What can hang from each mark:
G: V
X: V
K: S
C: G X
S: C K V
L: S
Y: L
V: G S X

Every row comes from one small tree of marks. Brackets hold a mark, then the marks that hang from it, in alphabetical order. Every link used is in the known rows. Which tree was each row made from?
Known rows:
[Y [L [S [C G] K]]]: [ 4.736  4.164 -4.771  4.519  2.340  6.982  4.200 -2.975  2.034  1.354
  3.907 -4.098  2.461  3.321 -2.701  4.297]
[L [S K V]]: [ 4.817  0.592 -6.754  4.355 -1.853  4.393  5.034  0.209  1.203 -0.514
  2.891 -4.462  2.843 -1.084 -0.836  2.493]
[L [S K [V G]]]: [ 3.611  0.579 -6.266  6.210 -1.977  5.797  5.363  1.030 -1.080 -1.056
  2.601 -4.836  2.732  0.130 -0.126  3.932]
[X [V [S [C G] K]]]: [-0.457  2.279 -7.244  2.553  3.541  7.816  7.016  3.650 -2.399  4.838
 -1.744 -2.632 -2.120  2.145 -0.533  5.006]
[K [S [C X]]]: [ 4.563  1.031 -3.751  2.293  3.525  4.595  1.424  0.522 -0.548 -2.747
  0.780  4.835  2.085  0.689  1.704  1.259]
[K S]: [ 0.733 -0.363 -3.116  1.493  1.626  3.050  1.353  0.196  0.705 -2.608
  1.402  2.251  1.109  1.900  1.222  1.426]
[V G X]: [-0.396  0.336  0.376  4.906  1.523 -0.285 -0.415  2.699 -5.072 -2.161
 -1.452  0.821  2.598  2.029  1.466  2.492]
[C G X]: [ 2.993  3.007  0.458  5.435  1.788  2.654 -0.564  0.129  0.592 -0.471
  0.098  0.132 -0.611 -2.533 -1.361  1.013]
[L S]: [ 1.629 -0.144 -2.994  2.323 -1.629  1.242  2.467 -2.675  0.432 -2.178
  2.551 -1.728  1.774  0.456  2.412  0.957]
[C G [X [V S]]]: [ 0.859  3.542 -2.489  6.142  3.214  4.852  2.324  1.822 -1.661  1.572
 -2.213 -0.596 -2.419  0.092  1.177  2.971]
[C [G [V [S K]]] X]: [ 6.893  2.832 -3.262  5.930  1.910  5.534  0.854  5.041  0.634  1.949
 -0.055  0.783 -1.170 -1.559 -1.729  2.815]
[L [S C K [V G X]]]: [ 6.371  1.443 -7.930  7.183  0.919  6.451  6.038  2.772 -3.418 -1.130
  2.246 -2.807  4.802 -0.385 -0.079  4.310]
[K [S C [V G X]]]: [ 4.390  0.971 -5.494  6.380  4.710  6.576  2.852  5.247 -4.552 -3.093
  0.784  3.036  3.153  0.769  1.799  2.800]
[V G [S C K] X]: [ 3.132  2.206 -6.526  4.611  6.089  5.764  3.525  4.602 -6.005  1.285
 -1.324  0.815  2.385  4.904 -0.583  5.536]
[V S X]: [ 2.171  1.390 -3.333  1.955  5.032 -0.207 -0.426  1.956 -2.649 -0.103
 -1.354  2.250  1.174  3.347  1.483  1.087]
[V [S C]]: [ 2.421  1.617 -4.358 -0.375  5.163  4.366  1.874  1.501 -2.435  2.009
 -0.224  1.947 -1.163  2.537  1.027  1.134]
[G [V S X]]: [ 5.301 -0.137 -2.961  2.248  2.012  0.366 -0.634  6.909 -2.332  0.831
 -1.126  3.461  0.720  1.136  2.234  0.975]
[G [V S]]: [ 4.080 -0.468 -2.675  0.663  0.636  2.270  0.161  5.843 -1.053  1.894
 -0.430  2.328 -1.424  0.977  1.964  0.798]
[V [S K]]: [ 1.787  1.313 -5.452  0.017  2.800  3.860  2.686  1.038  0.348  2.750
 -0.129 -1.122 -0.528  3.471 -1.825  2.802]

Write each row's tree:
[ 6.251  2.639 -1.686  5.927  2.280  4.511 -0.484  4.801 -0.295  0.960
 -0.218  2.015 -1.796 -1.736  0.227  1.656] => [C [G [V S]] X]
[ 2.303  0.902 -1.198  6.519  1.692  1.586  0.273  5.210 -4.974 -1.490
 -1.078 -0.339  2.185 -0.647  0.868  1.443] => [S [V G X]]
[ 0.259  1.357 -2.555  4.870  4.897  1.882  0.164  3.312 -6.138 -0.917
 -1.872  1.664  1.083  5.127  2.646  3.356] => [V G S X]
[ 4.569  0.749 -5.750  3.178  3.707  6.764  3.133  3.431 -1.289 -1.676
  1.705  2.542  1.515 -0.493  0.850  1.176] => [K [S C V]]
[ 1.573  3.681 -4.087  6.150  2.781  5.916  3.635  2.098 -0.728  2.509
 -2.005 -1.864 -1.842  0.272 -0.700  4.175] => [C G [X [V [S K]]]]
[ 5.441  2.111 -6.458  6.889  5.749  7.633  3.403  5.042 -2.034 -1.960
  1.987  2.000  2.210 -1.350 -0.339  2.388] => [K [S [C G] [V X]]]
[ 1.125  1.751 -1.731  2.438  1.618  1.151  0.963  0.859 -2.136  0.730
 -3.528  1.556 -0.703  1.611  3.418  1.273] => [C [X [V S]]]
[ 6.620  1.222 -8.118  4.000 -0.074  6.621  6.282  1.046 -0.146  0.303
  3.157 -3.308  3.155 -1.705 -0.994  2.664] => [L [S C K V]]
[-0.567  1.027  0.661  4.371 -0.588  1.116  0.826  1.267 -3.656 -0.696
 -3.650  0.651  0.112  0.810  3.339  2.209] => [C [X [V G]]]
[ 4.516  0.664 -6.949  1.959 -0.424  5.173  5.803 -1.304  0.534  0.042
  3.074 -2.517  3.085  0.126 -0.703  3.147] => [L [S C K]]
[ 5.817  0.859 -6.907  5.687 -0.797  2.873  4.470  1.095  0.133 -1.357
  2.368 -3.493  4.624 -0.930 -0.624  2.618] => [L [S K [V X]]]
[ 6.204  0.056 -4.952  2.281  1.547  1.714  1.058  7.404 -1.158  1.934
 -0.875  1.927  1.480  1.315 -0.169  2.471] => [G [V [S K] X]]
[ 4.820  2.505 -7.350  5.889  0.226  7.407  7.049 -0.348 -0.077  0.575
  1.857 -3.244  2.166 -1.149 -0.394  4.639] => [L [S [C G [X V]] K]]
[ 5.804  1.969  0.254  5.980  0.127  3.111 -0.900  4.436  0.445  0.181
  0.028  1.473 -0.801 -3.786 -0.568  1.073] => [C [G V] X]
[ 6.520  2.644 -5.417  6.720  4.777  8.438  2.781  3.551 -0.929 -1.969
  1.758  2.603  1.134 -2.057 -0.024  1.882] => [K [S [C G X] V]]
[ 5.036  3.238 -2.341  5.498  1.669  1.848  0.675 -1.875  0.232 -1.399
  2.371 -2.368  3.793  3.049  0.917  1.517] => [Y [L [S [V X]]]]
[ 4.438  2.156 -4.228  4.700  4.508  6.958  2.280  1.163 -0.226 -2.174
  1.681  3.394  1.049 -0.349  0.250  2.253] => [K [S [C G X]]]
[ 3.254  1.650 -5.828  1.973  4.476  1.455  1.728  2.456 -1.176  1.447
 -1.002  0.319  2.172  3.653 -1.507  2.992] => [V [S K] X]
[ 3.661  2.673 -5.394  3.737  4.603  7.533  3.141  2.635 -4.377  1.712
 -1.258  0.852  0.307  4.095 -0.318  4.884] => [V G [S [C X] K]]
[ 5.464  1.540 -4.491  6.258  3.720  7.418  2.157  3.730 -3.534 -3.023
  0.541  3.626  2.115  0.161  2.051  2.224] => [K [S [C X] [V G]]]
[-2.743  1.023 -4.260  2.952  3.064  6.213  5.016  3.860 -6.644  2.463
 -3.146 -0.485 -2.131  4.151  3.867  4.471] => [X [V G [S C]]]
